What can hang from each mark:
Z673: Z597
Z530: Z178
Z669: Z92
Z597: Z92 Z174 Z178 Z218 Z673
Z174: Z597 Z679
Z178: Z530 Z597
Z218: Z597

Known rows, with every way that one mark hangs from another:
Z530(Z178(Z597(Z218 Z673))): [-3.24  1.86  0.01  1.33  0.27 -3.37  1.79  1.49  3.22  3.91 -2.65 -0.88
  0.49  2.40  0.46  0.90 -1.34 -2.39  3.41 -1.01 -1.78]
Z530(Z178(Z597)): [-2.90  1.10  0.33  1.96  0.25 -1.73  0.92  1.59  0.80  1.67 -1.64 -0.13
  0.29  0.86 -1.81  0.02 -1.90 -1.36  0.45 -0.05 -1.82]
Z218(Z597(Z178 Z673)): [-1.38  1.29 -1.27  0.29 -0.64 -3.48  1.05 -2.54  0.37  2.95 -0.25 -1.58
 -1.49  1.44 -0.77  0.84 -1.26 -1.34  2.25 -1.43 -3.57]
Z174(Z597(Z673) Z679): [-0.52  1.16 -1.22 -1.01 -2.56 -1.87  2.30  0.63 -0.10  0.52 -1.50 -2.16
  2.20 -1.85  4.77 -1.59  0.90  0.08  0.05 -0.63 -1.29]
Z218(Z597(Z92 Z174 Z178)): [-1.42  2.16  1.03  0.49 -0.20 -2.23  0.24 -2.71  0.16 -0.09  1.80 -1.50
 -3.64  0.87  0.23 -0.13 -1.40 -2.07  2.87 -2.50 -3.67]
Z174(Z597(Z178(Z530)) Z679): [-3.46  0.53  0.04  0.87 -3.27 -1.82  2.63 -0.27  1.08  0.17 -0.55 -1.68
  1.26 -3.03  4.15 -0.76 -0.08 -1.00 -0.03 -0.09 -0.97]
Z218(Z597): [-1.34  0.57 -2.00  0.33 -0.43 -1.21  0.45 -1.73 -0.06  1.30  0.09 -0.78
  0.18 -0.21 -1.78 -0.92 -0.53 -0.77  0.36 -0.45 -2.20]
Z174(Z597(Z92 Z178 Z673)): [-1.93  1.79  1.42 -1.36 -1.71 -3.09  1.10  1.38 -1.05  1.87 -1.06 -1.87
 -2.84  1.37  3.84 -1.52 -1.07 -1.45  2.96 -1.69 -2.58]
Z530(Z178(Z597(Z92 Z174 Z218))): [-3.10  2.79  2.33  1.48  0.65 -2.05  0.79  1.59  3.11  0.86 -0.43 -0.68
 -1.52  1.87  1.20 -0.23 -1.46 -3.03  3.68 -2.20 -2.03]
Z178(Z530 Z597(Z174 Z218 Z673)): [-3.65  2.21 -0.56  2.13 -0.68 -4.33  2.97 -1.05  3.71  0.04 -1.09 -1.30
  0.42  0.71  2.97  1.78  1.03 -2.29  3.53 -1.76 -1.29]
Z597(Z92 Z178): [-1.38  0.38  1.81 -0.67 -0.66 -0.59  0.34 -1.27 -0.36  1.62 -0.59 -0.83
 -2.77  1.41 -0.15 -1.51 -1.16 -1.53  2.13 -1.56 -2.35]
Z597(Z92 Z174 Z178(Z530) Z218): [-3.47  1.03  2.44  0.42 -1.04 -1.77  1.68 -1.63  3.36 -0.55  0.51 -1.03
 -2.71  1.15  2.44  0.37 -0.65 -2.95  4.71 -2.57 -1.83]
Z673(Z597(Z92 Z174 Z218)): [-0.90  2.36  2.84  0.31  0.52 -4.30  0.08 -0.71  2.35  0.01  0.68 -0.54
 -1.30  1.70  2.45 -1.06  0.37 -1.52  3.28 -2.42 -0.93]
Z178(Z530 Z597): [-4.09  0.75 -1.36  2.38 -1.12 -2.43  2.13 -0.56  0.53  0.51 -1.47 -0.37
  0.39 -0.67 -0.53 -0.38  0.09 -1.33  0.06  0.20 -0.41]
Z597(Z673): [-0.20 -0.20 -0.84 -0.96 -0.78 -1.35  1.47 -0.84 -0.12  0.72 -1.39 -0.93
  0.25  1.30 -0.10 -0.10  0.23 -0.14  1.50 -0.99 -2.11]
Z174(Z597(Z218) Z679): [-1.66  1.50 -0.63 -1.19 -2.10 -0.60  1.53  0.81  3.36  1.79 -2.28 -1.46
  3.38 -2.24  4.68 -1.88  0.71 -0.88  0.60 -0.64 -0.30]
Z530(Z178(Z597(Z174 Z218 Z673))): [-2.59  2.70  0.99  1.37  0.62 -3.71  1.92  1.25  3.95  1.22 -1.22 -1.00
  0.17  2.37  1.54  2.20 -1.28 -2.24  4.04 -2.02 -2.54]
Z178(Z530): [-2.46 -1.04 -0.95  0.89 -1.71 -0.53  1.83 -0.87  0.13 -0.87 -0.63 -0.33
  0.36 -0.44 -0.75 -0.51  0.32 -0.79  0.55 -0.15 -1.19]
Z530(Z178(Z597(Z673))): [-2.52  1.34 -0.08  1.75  0.05 -3.13  1.84  1.56  0.22  2.11 -1.85 -0.83
 -0.07  1.76 -0.87  0.57 -1.75 -1.41  1.70 -0.37 -2.48]
Z669(Z92): [-1.92 -0.48 -1.05 -0.23 -0.60 -0.10 -0.55 -1.10  1.32  0.70 -0.44 -0.53
 -0.45  0.72 -1.22 -1.63 -0.22 -2.62  1.02 -0.75 -1.67]

Rows:
[-1.10  2.56  1.05  0.96 -0.81 -1.31  1.87 -1.86  0.37 -1.14  0.02 -1.50
 -0.28 -1.33  2.87 -1.64  0.47 -1.57  0.35 -1.75 -1.26] => Z178(Z597(Z92 Z174(Z679)))
[-2.57  1.74  0.65 -1.76 -1.14 -1.22  0.40  2.44  1.40  2.02 -1.45 -0.91
 -0.70  0.40  3.83 -3.26 -0.16 -1.55  2.64 -1.58 -0.77] => Z174(Z597(Z92 Z218))
[-2.89  0.58  1.03  0.38 -1.07 -3.17  2.60 -2.19  4.35 -0.01 -0.52 -1.44
 -0.98  1.61  2.68  2.83 -0.03 -2.18  5.07 -2.48 -2.38] => Z597(Z174 Z178(Z530) Z218 Z673)
[-0.18  2.21 -0.61  0.29 -1.83 -2.10  1.87 -3.10 -0.68 -1.01  2.00 -2.76
 -1.30 -0.84  2.92 -1.36  0.60 -1.96  1.76 -2.37 -3.25] => Z218(Z597(Z92 Z174(Z679) Z673))
[-2.42  3.16  1.15  0.41  0.49 -2.24  1.05 -0.47  2.86  0.73 -0.87 -0.90
 -1.33  1.30  2.26 -0.49  0.19 -2.47  3.13 -2.55 -1.30] => Z178(Z597(Z92 Z174 Z218))
[-1.82  0.30  1.08  1.18 -2.08 -0.95  2.92 -3.41  2.19 -2.37  0.76 -1.52
  0.60 -1.87  2.15  1.27 -0.01 -1.08  1.08 -1.28 -1.78] => Z597(Z174(Z679) Z178(Z530))
[-3.88  0.89 -0.69  1.79 -2.21 -3.96  2.01 -2.51 -1.07  1.72  1.24 -1.88
 -4.23  1.09  0.54 -0.87 -0.90 -2.94  3.25 -1.61 -3.09] => Z218(Z597(Z92 Z178(Z530) Z673))
[-0.97  2.33  0.82  0.16 -0.40 -3.68  0.99 -2.87 -0.20  0.39  1.88 -2.26
 -4.08  1.98  1.13  0.54 -1.07 -2.28  3.85 -2.91 -4.31] => Z218(Z597(Z92 Z174 Z178 Z673))
[-0.64  1.55  1.40 -1.46 -0.53 -1.80  1.35 -0.80  2.23 -0.06 -0.02 -1.56
 -1.69  2.38  3.11 -0.19  0.54 -1.95  4.73 -3.20 -2.38] => Z597(Z92 Z174 Z218 Z673)
[-4.78  1.82 -0.55  1.93 -1.37 -3.93  2.64 -0.21  1.49  2.68 -1.51 -1.22
 -1.73  1.54  2.77 -1.56  0.72 -3.36  3.51 -1.25 -0.71] => Z178(Z530 Z597(Z92 Z218 Z673))
[-0.85  2.88  0.61  0.81 -1.23 -2.74  2.58 -1.88 -0.21 -0.77 -0.02 -2.24
 -0.85 -0.37  4.05 -0.92  0.86 -1.70  1.53 -2.11 -1.85] => Z178(Z597(Z92 Z174(Z679) Z673))
[-0.69  1.98 -0.40  0.07 -0.48 -2.99  0.92 -1.97 -1.00 -0.83  1.90 -2.02
 -3.16  1.38  1.19 -0.58 -0.18 -1.76  3.03 -2.47 -3.75] => Z218(Z597(Z92 Z174 Z673))
[ 0.24  0.83  1.44 -0.53 -1.52  0.57  1.54 -2.11  0.08 -2.54  0.92 -1.62
 -0.25 -1.26  2.62 -1.84  0.73 -0.97  0.80 -1.95 -1.85] => Z597(Z92 Z174(Z679))
[-0.86  2.27  0.97  0.57 -1.31 -1.65  1.19 -3.88  0.55 -0.36  2.19 -2.38
 -1.95 -1.20  2.03 -0.73 -0.76 -2.15  1.70 -2.46 -3.36] => Z218(Z597(Z92 Z174(Z679) Z178))
[-4.57  1.41 -0.03  0.07 -2.20 -3.89  2.35  1.06  2.97  2.54 -1.98 -1.57
 -0.23  0.47  4.64  0.49 -0.40 -1.91  3.91 -1.15 -1.48] => Z174(Z597(Z178(Z530) Z218 Z673))
[-3.28 -0.31  1.50  1.05 -1.83 -1.27  1.57 -1.37 -0.44  0.29  0.19 -0.56
 -3.15  0.85  0.34 -1.43 -0.79 -1.99  2.29 -1.05 -1.74] => Z597(Z92 Z178(Z530))
[-1.30  2.27  0.69  1.78 -0.65 -2.79  2.74 -0.08  1.45 -0.52 -0.31 -1.81
  1.16 -0.23  2.13  1.33 -0.75 -1.35  1.17 -1.27 -2.50] => Z530(Z178(Z597(Z174(Z679) Z673)))
[-1.89  2.14 -0.05 -1.70 -2.50 -1.95  2.12  1.03  1.37  2.23 -1.39 -2.52
  0.57 -0.75  6.76 -3.28  0.79 -1.70  2.42 -1.85 -1.02] => Z174(Z597(Z92 Z218 Z673) Z679)
[-0.35  2.60  2.72  0.51 -0.52 -3.64  1.05 -2.02  2.63 -0.16  1.30 -1.32
  0.45 -0.46  4.14 -1.74  1.05 -1.52  2.03 -2.42 -0.58] => Z673(Z597(Z92 Z174(Z679) Z218))
[-3.80  1.71  0.73  2.41 -0.81 -2.55  1.90 -0.68 -0.16 -2.04  0.76 -0.85
 -2.22 -0.19  1.63 -0.87  0.28 -2.06  1.71 -1.47 -1.12] => Z178(Z530 Z597(Z92 Z174))
[-2.49  0.55  2.03  0.85 -1.58 -2.93  2.48 -1.82  0.11 -1.80  1.24 -1.57
 -4.00  1.64  2.41  0.79 -0.31 -2.13  4.17 -2.46 -2.82] => Z597(Z92 Z174 Z178(Z530) Z673)
[-0.27  2.42  3.83  0.91 -0.58 -4.11  0.94 -2.85  0.66 -0.62  1.84 -1.39
 -1.43 -0.27  3.26 -0.67 -0.18 -1.28  1.43 -2.23 -1.60] => Z673(Z597(Z92 Z174(Z679) Z178))
[-3.07  0.95 -0.31  0.63 -3.52 -3.13  3.26 -0.18  0.52  0.74 -0.75 -2.22
  0.71 -2.05  5.26 -0.43  0.14 -0.96  0.96 -0.58 -1.48] => Z174(Z597(Z178(Z530) Z673) Z679)
[-1.67  1.71  1.91  0.36  0.08 -3.98  0.09 -0.24  1.46  2.45 -0.35 -0.26
 -0.97  1.61  1.29 -2.50  0.28 -1.56  2.36 -1.37 -0.16] => Z673(Z597(Z92 Z218))
[-0.57  2.15  4.21  0.55  0.49 -4.83  0.16 -1.85  0.09 -0.53  1.67 -0.49
 -3.23  1.75  1.33 -0.09 -0.83 -1.00  2.67 -2.40 -2.06] => Z673(Z597(Z92 Z174 Z178))
